Each row was made from one walk, in order. Every step used is in the known rows, and no mark comes twice. Write each row's walk.
Known rows
monav/kepaf/bive/tarubu/lural: [-28 -16  -9   7   9   2  22  45   1 -29  25 -12  -6 -13  26   4   5   0
  20 -13 -23  -7 -17   8  -1 -60   2  45   8  46  -3  25  -5  11 -12  -1
  22  13  -3]
pana/bibuneb: [  5  -3 -45  10  -6  15   0 -12   0  36 -43   4  -9  33  28 -10 -14 -58
   4 -10   2   2   2 -13  44 -40   2  40   1  14 -16 -14  -3  -6 -14   0
  64 -33 -13]
pana/pini: [ 10 -12 -29  20 -25  -2  15   6 -11 -34   4  -4  -6   0  -1  22 -33   5
  24 -10  -9 -11   5  -6  34  19  11   4  19  -7  31  33 -13 -16 -13  -9
 -34 -27   5]
bive/kepaf: [-13   9 -37   3 -16  55  -9 -13   1  60   7   6 -19   5  32  -8 -28   0
   8   5   6  17 -12  28  -6  18  -6 -28 -26  -6  -9 -16  30 -28  23 -12
 -21 -21   4]
vobi/kepaf: [-16   3  19   8  -2  58   3 -13  10  22 -26  52 -33   9  18  -3  -6   3
 -30   0  -7  11 -21 -78   4 -52   2 -13  -6 -36 -13 -11  26 -25 -17 -27
 -14  -1   1]
vobi/nedu/lural/tarubu/bive: [ 15   0  13  -8  21  61  11 -76   1   1 -34 -22   3  15 -18  -3  20 -26
  12   4  20  -3   1  26 -20  -1   2   9  39 -27   0 -23 -12  17  -8   1
  -5   7  -8]
bila/bemelok/nedu/lural/tarubu/vobi: [ 42 -35  24   3  31 -29 -44   0 -20  -3  -6 -15  64  -8 -93   0 -11  -3
 -26 -19  37 -23 -43  47   6  18  -6   0   9   4   7 -29  -6   4  38  26
  13  -2 -11]
pana/pini/kepaf/vobi/nedu: [ 18  -9 -15 -22 -12  25 -11  -6  15 -18  46 -17  -6 -24  12  48 -35  22
  24 -18  -6   7  17   3  -4  45   2  -9 -14 -25  18  32 -33 -27 -15 -11
 -56 -36  25]
vobi/tarubu/lural/nedu: [-43  42   9   3  24 -46   7  44  -4 -34 -55  85  24  -8 -15 -21  31  16
 -14   7 -20   7  25 -23  29 -28  14   9  10 -26  24  24  36 -18  21  10
  19  18 -10]
pini/kepaf: [  8  -2  -5 -19 -12  22  -8 -13  15  37  22 -33 -10 -10  -5  33 -35   5
  23   3  -9   0  37 -27 -15 -43 -42 -32 -60 -13 -13 -22   6 -12   1   1
  -8 -18  -1]
sapigi/tarubu: [-42  43 -23  15 -15 -49  -4   7   2 -48  17  -7 -43 -12  14  -6  -8  -8
  14  26 -19   3 -10  -9  -7 -39 -19  -4 -12  20  11 -18  23  31  16  15
  14  -3 -12]
lural/tarubu/bive: [-10 -38  -1  31  10  -1  18 -35 -23  15  -4 -87 -37  -9  25 -18   9  -9
  14  -7 -21 -28  -8 -27 -10 -29   0 -18  69 -29 -36  16  11  17   1  43
   0  -8  -7]
nedu/lural/tarubu/sapigi: [ 27 -43   0   7 -24 -43   4 -35 -12  13 -35 -35  13  30   4 -30  23  -9
   0   4  35 -38  23  -6   9 -25 -27  23  29 -13 -10 -14 -23  53 -13  37
   3  54 -17]
sapigi/tarubu/lural/nedu/vobi/kepaf: [-47  27  19  -7   0 -57  -5  35  18 -69  -9  16   4 -26 -25 -30   8  21
 -16  10 -19  46 -10 -11  -8 -27   8   2  -1  42  34  25  19  40   3   4
  -3  22  -7]
bibuneb/pana: [-12   5   2  32 -50  35  35  -7 -17   7 -26  -1 -18  23  13  -5  11 -24
  56  21   7 -24  24 -16   4   5  39  26 -13 -17  23 -22  14   7 -11  -2
  -3   0 -19]
vobi/kepaf/bive: [  0   1  25  -2  12  61  35 -12   6  34   2  40 -38 -12  30   4   7   4
 -50 -21  -9   2 -20 -74   9 -53  19  47   9 -21 -35  20  19 -24 -18 -41
 -32  -2  -4]
pini/pana: [ -14    7  -10   31  -17   14   23  -24   -7   28  -43   -6   -1   20
   18    6   -4  -13  -14   17  -15  -29    6  -36   -1  -37 -106  -15
   55  -13    9  -24    3    5    4   24   14   -8   -9]
bila/bemelok/nedu: [ 27 -19  14  17  38   0 -41  32 -16  -7 -22   6  45 -20 -74  16 -40   1
 -14  -8  19 -20 -39  42  14  17   5 -11  -5   4  13 -24  13 -17  47   8
  28 -25  -4]
bemelok/nedu/vobi: [ 40  17  17  -7  35  -1 -12  50  -4  -7 -61  -6   0   3 -75   6  -9 -17
 -10  18   5   3 -16  27  48  49  14 -25   2  40  25 -15  11 -10  -6  -4
  35 -15   3]
pini/pana/bibuneb: [-13  -1 -36  24 -12  20  20 -31  -3  46 -56   1   3  34  41  -3  -9 -46
 -18   2  -4 -16   1 -32  21 -56 -98  23  66   4  -2 -19 -14   3  -2  26
  42 -24 -13]
lural/nedu/vobi/kepaf/bive/tarubu: [ -5  16  30 -21   1 -22  37  32  17   7 -13   9  32   8 -39 -15  17   3
 -41   4  -1  85   3 -19  12  -9  18 -15  33  45  -8  34   6   4 -17 -35
  -7 -29   1]
bila/bemelok/nedu/vobi/kepaf: [ 33 -26  37  -2  37   4 -24  32  -9   0 -15  21  48  -4 -77  11 -22  14
 -43 -13  24  -7 -53  34   3  14  16 -20  -4  39   9 -17  11 -21  29  -7
  19 -18   8]
monav/kepaf/vobi: [-13 -20   3   1  -8   4 -30  38   2 -11  13   5 -22  15  51  17   4   5
  15   1 -17  10 -16   1  -9  -5  -8 -12 -34 -13   6 -10 -25  19 -11 -12
  53   4  17]
vobi/tarubu: [-39  53 -17  15  11 -34  19  15 -14  -5 -23  79 -20  18  27   0  26  -4
  -8  19 -19 -26  11 -33  23 -44  -5  -1   1 -25  -4 -11  40 -31  19  12
  27  -1  -6]
bemelok/bila: [  8  25 -10  14  -5   7 -26  31 -20   7 -52  -8 -32 -20 -60 -67 -13   4
   8   8 -37 -24  54 -23   7   4  -7 -32  -2   0 -23 -14  15 -18   4 -20
  24 -36  -5]
sapigi/tarubu/lural/nedu/vobi: [-40  27   9  -2  -2 -70  -5  39   9 -74 -11  -5   9 -23 -33 -29   8  17
  -3  14 -21  40   0  10  -4 -15   5   4  -5  49  41  21  15  49   9  11
   9  21 -11]
kepaf/vobi: [ 24   1  -1   6  -5  -6 -30   7  -8  19  11  -2 -23   2  50   8   8  13
 -20   3 -22 -15   9  -5  -2  77   9  -4 -26 -35   1 -10  -3 -11 -21  -4
  30   1  17]
lural/nedu/vobi/tarubu/sapigi: [-11  16  21 -15   1 -62  31  46  14 -18 -42  28  34  24 -47 -18  19   4
 -24  22   6  69  25  -7  20  -2   8 -38  15  21  -3  33   7  17  10 -22
  26 -13   1]
tarubu/bive/kepaf/vobi/nedu/lural: [ 40 -18  -1   1  20  56  -6 -75   7  30  48  -1 -12 -14  54   2 -13  -3
  -5 -34  13  -3 -12  27 -21  74   9 -10  19  -6 -48  29 -11 -13  -5 -26
 -40  -6  31]
bive/kepaf/vobi: [  1   6 -28 -11 -11  45 -35  -7   2  66  33   8 -22  -2  69  -3 -15  18
 -13  -2   2  15 -11  35 -15  79   3 -21 -36 -21 -11  -7  17 -33  11 -11
 -18 -16  23]
bila/bemelok/nedu/lural/tarubu: [ 38 -29  22   7  30 -19 -42  14 -23   4 -26  -8  60  -7 -73   5 -18  -1
 -18 -16  38 -29 -36  51  10  10  -3   8  13   6  15 -31  -6   7  42  26
  16  -7 -10]
bila/bemelok/nedu/lural/tarubu/sapigi: [ 38 -44  20   9  32 -29 -41  18 -15 -11 -28 -11  55 -14 -73  -2 -25   2
 -19 -12  44 -36 -32  47  11  12  -3   6  16   3   2 -16  -8  13  46  28
  16  10  -8]
monav/kepaf: [-28 -19  -6  13 -13  16  -7  28  -1 -16 -11   2 -14  23  14  12 -10 -10
  35   9 -10  12 -13  -8   1 -66 -19 -17 -27   2   9 -19 -11  25  -1 -13
  49  -2  -1]
bibuneb/pana/pini/kepaf/monav: [ -7 -10  -8  14 -58  32  31   1  -3  -3  22 -22 -12  -1  21  27 -17 -12
  74   1  12 -27  35 -22  -2   0  41  31 -18 -14  30   4 -43  -5 -18  -5
 -61   1 -11]
nedu/lural/tarubu: [ 26 -21   0   4 -26 -31   1 -37 -23  39 -34 -35  15  36   0 -21  34 -14
   0  -2  25 -31  18  -1  11 -27 -26  28  25  -6   8 -34 -20  43 -16  36
   2  31 -22]
sapigi/tarubu/lural/nedu: [-47  33   1   6  -1 -64 -15  36  11 -74 -14  -1   2 -34 -28 -25  -3  11
  10  14 -24  36   3   1   0 -21   0   8  -3  20  41  17  22  45  18  17
   4  16 -18]
nedu/vobi/tarubu: [  0  21   9  -7  -1 -43  47  16 -13   5  -9  43   4  48  -2  -6  44  13
 -34  16 -10 -10   4  -4   8 -18   9 -18  -5  66  -1  -2  20 -20 -18  -7
  38   6  14]
bibuneb/pana/pini/kepaf: [ -6 -11  -7  12 -59  32  37  -5  -5 -12  16 -10 -10   4  11  23 -10  -8
  75   0  12 -15  33 -15   4  11  37  26 -12 -16  34  14 -17  -2 -14  -4
 -61 -17  -2]
sapigi/tarubu/bive/kepaf/vobi: [-25  23 -24  11   4 -27 -10 -27  10 -30  74  -9 -50 -36  62  -6 -17  -1
   5  -5 -14   9 -29   7 -28  18  -6 -12  10  26 -28  23  11  18  19   5
 -27 -10  17]

Which walk is each row?
[-25  42  -8 -10  -2 -40  -8 -48  15 -72  48  -7 -18  -7 -38 -11  14 -14
   0  22  -4  24 -28   6 -29 -11 -21  -5 -15  15   4 -25   7  34   4   5
  -3  15 -14]  sapigi/tarubu/vobi/nedu/lural
[  1  -2 -29  17  11 -22  49  15   2 -14  37 -32 -21 -38  32  -1  -5   2
 -12  -2 -13 -41   9  -6  13  -7  10  60  41  40 -50  45  22 -14 -13   7
  -9  15 -12]  kepaf/bive/tarubu/sapigi
[ 23  -2   4 -32  -9  10 -32  -7  16  43  46 -28 -14 -18  33  38 -19  21
   4  -7 -15  -1  34 -20 -27  18 -31 -27 -69 -26 -17 -14  -8 -16 -11   3
  -4 -12  17]  pini/kepaf/vobi
[ -9  -7  -9  32 -57  25  44   1 -19 -23  -7   3 -13  15  13   9  -2 -14
  68   4   9 -24  21  -8  21  28  55  35  10 -17  42  15  -9  -1 -15  -6
 -46 -12  -8]  bibuneb/pana/pini
[-37   1  15  -9  11 -25 -29  64   7 -30  -3  49   2   6  39   2  27  15
   5  -2 -21  29  -7  -4  -2 -11   3  -2 -21 -22  20  15 -19  15   4  -5
  47  15  18]  monav/kepaf/vobi/tarubu/lural/nedu
[-20  31 -30 -13  -1  24 -25   2   0  59  32  48 -26   0  83  -5   4  19
 -18   1  -1   8 -12  27 -12  63   7 -15 -26 -26 -15  -4  24 -46  24  -6
 -19 -12  24]  bive/kepaf/vobi/tarubu
[  0  10  19  -8   7 -44  40  25 -13  -8 -24  48  22  35 -15 -17  47  26
 -37   6 -15 -16   9   4   9  -8  21  -6  -6  70  15  14  22 -18 -24  -3
  33  33   9]  nedu/vobi/tarubu/lural
[-37  22 -19  19  15 -48  21  22   3 -38 -28  73 -25   6  33 -13  12   7
  -7  25  -3 -39  18 -41  20 -40  -4  -7   6 -31 -30  19  35 -20  25  12
  27  30  -2]  vobi/tarubu/sapigi
[ 25  -9  26   1  43 -26 -20  40 -17  -9 -14  29  53  -1 -77  11 -12  12
 -36  -5  22 -17 -41  48   9  15  14 -15   0  43  13 -16  13 -23  41   5
  33 -19   7]  bila/bemelok/nedu/vobi/tarubu
[-16   5  13  13  -2  60  -6  -2  15  37 -13  28 -32  -4  40   3 -16  -6
 -33   2  -9 -11 -18 -94 -11 -73   7   0 -20 -32 -20 -34 -29 -24 -24 -31
 -18  38 -13]  vobi/kepaf/monav
[-18  -7   9 -10   9  43 -29  23  13 -20   7   9 -21  13  38  18   7   0
  21   8 -12  23 -22  18 -25   4   2 -15 -30 -24  12 -16 -25  14 -10 -20
  50  -3  18]  monav/kepaf/vobi/nedu
[ -1 -13  -1   6 -58  25  24   0  -6  -8  27 -10 -12   1  29  25  -4  -1
  66  -5   9 -17  33 -11   1  42  43  26 -15 -23  32  20 -24  -7 -19  -2
 -60 -14   7]  bibuneb/pana/pini/kepaf/vobi
[ 32 -29   2  -5 -25 -46  -3 -58 -20  24  -5 -42  23  36 -28 -27  43 -17
 -12  -7  23 -24   7  -5   6 -16 -27  18  18  -9  -3 -32 -23  41 -22  35
  -3  38 -20]  nedu/lural/tarubu/vobi
[ 48 -20  22   9  29 -14 -42  13 -18   1 -24  15  66  -7 -78  13 -27  -3
 -18 -17  40 -27 -32  51  17  18  -5   8  -3  16  17 -33  -6   1  38   9
  17  -7  -4]  bila/bemelok/nedu/lural
[ 39 -35   3  -2 -13 -20  -9 -62 -18  48   8 -37  10  19  38 -20  29 -10
  -8 -24  28 -29   8  12  -3  19 -16  23  39  -6 -21  -2 -32  34 -14  27
 -24  29   0]  nedu/lural/tarubu/bive/kepaf/vobi
[ 33 -25  34   3  38   7 -30  37  -8   8 -10   9  49 -12 -68  13 -28   8
 -44 -13  25 -17 -52  25  -2   2  18 -13 -10  38   5 -26 -18 -21  26  -9
  18   1   2]  bila/bemelok/nedu/vobi/kepaf/monav
[  2   6   1 -34   3 -17 -23   7  24  19  46  12 -20 -20  47  29  -8  28
  -2   0  -9 -12  37 -33 -24   6 -30 -26 -59 -35 -31   4  -2 -25   3   9
  -1   7  21]  pini/kepaf/vobi/tarubu/sapigi
[-13   9 -43   8 -15  58 -17  -3   6  74  18 -19 -21  -8  50   3 -39  -8
   6   8   7  -4  -9  13 -19  -5   0 -17 -39  -6 -15 -38 -21 -28  17 -17
 -24  17 -10]  bive/kepaf/monav
[  6  13  10 -12  13  59   4 -61  -1   6 -47 -16   4  21 -24  -5  24 -22
  11  16  21   2   4  29 -17  -7  -2  10  24 -30  18 -41  -6  19  -9   7
   5   8 -15]  vobi/nedu/lural/tarubu
[-31   1 -49  34  -4 -46   8  20   8 -46  13 -11 -14 -16  31 -23 -26   4
  23  33  -7 -38   9 -11   4  -3 -16 -32  32  37 -27  13  40 -22 -13  38
  14  24   3]  bive/tarubu/sapigi
[-16   6  -2   5 -48  12  29   8  -7 -12  30  20 -16   2  37  24   8   2
  60  -4   8 -23  32 -18   3  31  42  31 -10 -26  29  23 -16 -15 -10   2
 -59 -11   9]  bibuneb/pana/pini/kepaf/vobi/tarubu
[ 10   9  24 -16 -10 -34  21  32   9   5 -42 -10  40  26 -62 -12   6  -4
 -17  17   0  82  21   5  16  10   8 -39   4  30  13  12  -1  24  -4 -31
  24 -32  -4]  lural/nedu/vobi
[ 13 -17 -30  -4 -25   8  -1   8  13  -4  43 -38  -4 -26  10  49 -53   9
  31 -17  -6 -16  26 -23   4 -19  -8  -3 -22  -8  14  17 -59 -21 -13  -8
 -57  -9   1]  pana/pini/kepaf/monav
[ 22  22   9 -12  11  65   4 -59   8  -3 -43  20  13  25 -31   7  10 -23
  10  14  26   3  11  30 -11   7  -5  12  -3 -18  20 -44  -7   8 -14 -20
   4   7 -10]  vobi/nedu/lural
[-34  32 -20   6 -14 -69  -9 -22   6 -65  59 -19 -34 -12 -23 -13   3  -6
  -1  20 -23  15 -27 -16 -17 -21 -23 -17 -21  14  -4 -15  20  29  10  13
   4   7 -14]  sapigi/tarubu/vobi
[-32 -12   2   0   5 -23 -20  49   8 -33  14  44 -25  12  67   8  15  13
   9   8 -13  -1 -13 -14  -7 -19  -6 -10 -24 -23 -10   9 -18  13   4  -6
  53  22  22]  monav/kepaf/vobi/tarubu/sapigi
[ 11   2 -14 -29   3  -3  21 -18  18  28  87 -54 -10 -39  -2  30 -16   7
   3 -17 -18  -7  23 -21 -20 -35 -30  15 -30  28 -47  11   9 -28 -13   7
 -35 -14  -4]  pini/kepaf/bive/tarubu/vobi
[ -9  22  19 -19   7 -37  28  20  12   9 -16  29  34  17 -31 -14  16  -2
 -23   5   3  81  12   7  14  10  12 -41  25  30  -9  38   6   3  13 -30
  -1 -33   9]  lural/nedu/vobi/tarubu/bive/kepaf
[  8   5   2  -7  14  39   0 -65  11 -31  21 -13  -5   5 -70  -2   4 -15
  -4  13 -13  22 -22  -3 -21  24   1 -34 -23 -35 -12 -24  17 -16 -13 -18
   8  -2 -13]  tarubu/vobi/nedu
[-29 -31   6   3  -2  -1   0 -34 -11  15   9 -59 -34   6 -14 -32  29   0
 -22   2 -21   5 -34 -58 -17 -40  -6 -31  35 -53 -26 -13  20   1  -7  35
 -12   6 -18]  lural/tarubu/vobi/kepaf
[-16 -19  14 -15   3  28 -29   9   5  -9   3  -7 -14  20  40   9  25  -3
  17   3   0  16 -21  21 -28  -4  -6  -2  -8 -22  14 -19 -38  32 -12  -3
  40  12  14]  monav/kepaf/vobi/nedu/lural/tarubu
[ 47 -39  26  12  39 -19 -35  -1 -22   0 -13 -14  57 -17 -67   4 -21  -5
 -17 -28  38 -33 -38  47   8  16   1   6  31  10  -1 -14 -10   7  40  22
   7  -8  -3]  bila/bemelok/nedu/lural/tarubu/bive
[-32  24 -28  16   2 -22   2 -31   8 -34  61 -11 -48 -30  42  -6 -24  -6
  15  -1 -11   8 -25   5 -21 -12 -11 -14  13  32 -27  20  18  20  25   5
 -29 -10   7]  sapigi/tarubu/bive/kepaf
[ 11  16 -17 -26   0  73 -32 -35  11  60  24  20 -10   5  54  -1  -3   7
 -10  -3  21  23 -14  57 -27  90   6 -10 -30 -23  -4 -18   3 -28   6 -19
 -26  -6  23]  bive/kepaf/vobi/nedu/lural
[  1 -12  -4   9 -52  33  51  -3  -8  -5  28 -16 -13  -6  16  28  -6  -7
  66 -12  10 -20  33 -12   5  10  46  55  -6  -8  22  29 -19  -2 -16 -10
 -70 -17  -6]  bibuneb/pana/pini/kepaf/bive
[ -1  21  26 -13   8 -52  34  24   8  -9 -28  25  36  21 -42 -10  22  -3
 -23   7  -2  72  19  -8  19   1  12 -37  27  28  -7  35   3  11   5 -28
  16 -31   5]  lural/nedu/vobi/tarubu/bive
[ 18 -11 -17 -13  -7 -13   2  -4   8 -19  67   5  -8 -28  36  45 -28  26
  17 -33 -11 -13  19 -19   9  34  -1  -6   2 -19  -2  58 -31 -35 -10  -5
 -62 -28  32]  pana/pini/kepaf/vobi/tarubu/bive
[  8  -4   9 -11  14  49   5 -57   8 -11 -48 -19   2  17 -20 -12  16 -19
  11  20  28  -4   9  27 -20  -4  -1   8  25 -34   4 -27  -8  24  -3   5
   4  22 -12]  vobi/nedu/lural/tarubu/sapigi
[-11 -20   1   4   2  21  25  29   0  -5  16 -14 -21   2  23  22   1  -9
  14 -13 -15   6 -15  -5   4 -69  -1  41 -11  13 -14  10 -19  26  -3 -26
  31  -3  -8]  monav/kepaf/bive
[-28  15 -16  10   6 -56   3  46   3 -38 -12  -7  45 -16 -25 -33   4  16
   6  11 -25   8  13  17   9  16   7 -19  39  71  27  22  36 -18 -28  33
   9  18   0]  bive/tarubu/lural/nedu/vobi
[ 27  -8  15 -20  14  21 -29 -27   7   0  -7 -10 -10   6  37  -5  25   8
 -17   7   9 -10   9  23 -26  83  10   8   3 -48  -3  -8 -22  11 -19   3
  15  28  14]  kepaf/vobi/nedu/lural/tarubu/sapigi
[-32   4   2  -1   4 -14 -23  46  -1 -17  16  46 -23  17  64  15  23   7
   8   4 -19   5 -17  -8  -7 -21  -7  -5 -24 -20   5  -4 -17   7   1  -4
  51   7  22]  monav/kepaf/vobi/tarubu
[ 29   0   7 -14   4  24  -4 -84  10 -24  21  -5  19  18 -76  -5  17 -19
 -11   4  10  15 -15   6 -17  25 -10 -15 -21 -23  -8 -32  -2   1 -21 -18
  -1  16 -14]  tarubu/vobi/nedu/lural
[-29  34 -21  14  27  -7  25 -24  -7   7  18  73 -24  -4  56  -3   9  -3
  -7  -8  -9 -20  -5 -22  10 -21   2 -10  26 -14 -42  28  33 -43  29  -1
 -16 -10  15]  vobi/tarubu/bive/kepaf
[ 23  -4   0 -29   0  25  22 -13  13  49  48 -47 -15 -31   4  41 -22   7
   4 -19 -12  -5  37 -24 -14 -46 -25  28 -46   3 -36   6  -2 -13  -1 -12
 -24 -18  -8]  pini/kepaf/bive
[ -3  12 -11   8  20 -23  40  30  -2 -10  17 -26  13 -45  -1  -9  10   8
 -17 -17 -25 -11  15   6  19  -1  23  70  43  47 -12  48  24 -14 -15   4
 -14   5 -16]  kepaf/bive/tarubu/lural/nedu
[ -5  20 -22 -21   5  85 -31 -23  11  54  25  12 -25  -4  56   0 -13  10
  -8   4   7  27 -20  52 -31  88  13 -25 -30 -30  -7 -13  16 -38  13 -20
 -21 -21  25]  bive/kepaf/vobi/nedu
[  9 -19  36  -5   5 -22   2  42   3 -27 -65  -3  59  -3 -71 -28   7  27
 -14  -4 -16  38  27  13  20  22  26  -6  -3  28  43  35  10  18 -18 -11
  16  26  -7]  tarubu/lural/nedu/vobi
[ 40 -34   6   9 -14 -29   6 -62 -22  28 -15 -41  14  25   9 -19  29 -18
   2 -17  25 -37  15  -6   9 -21 -22  25  47   1 -16  -9 -27  46 -22  30
 -10  32 -11]  nedu/lural/tarubu/bive
[ 37  -4   9   3  32 -22 -34  24  -2 -10 -78 -20   3  -8 -57 -14  -3 -28
   7  15  34 -24  -1  17  54  28  -9   9  34 -21  15 -18  -8  26  12  33
  12  20 -17]  bemelok/nedu/lural/tarubu/sapigi
[ -4 -11  21   9   8 -13 -15  38   5 -31 -71   2  47 -20 -59 -27  -6  19
   0  -6 -19  34  31   1  25  12  20   3  -4 -13  45  31  16  17  -2  -4
  12  20 -16]  tarubu/lural/nedu
[  2   3  -2 -31   8  -4  17  11  22  21  49 -46  14 -50 -11  25 -18  13
   8 -19 -17  12  40 -10 -12 -35 -19  23 -19  28 -24  29   8 -17  -6   8
 -36 -13  -6]  pini/kepaf/bive/tarubu/lural/nedu
[ -2   7 -17 -26   0  68 -32 -35   4  69  22  -8 -15   3  59  -9   6   9
  -9  -1  20  22 -18  56 -34  80   6 -11  -9 -31  -5 -17   3 -20  12  -1
 -29  -6  19]  bive/kepaf/vobi/nedu/lural/tarubu
[ 26 -15  39 -19  -2  22  57  -3  -1  34   8  14  -9  29   0  -3  29  18
 -64 -12  -4   9 -19 -32  -3 -22  26  15   1  67 -25  16   6 -12 -44 -43
  -5   6  12]  nedu/vobi/kepaf/bive
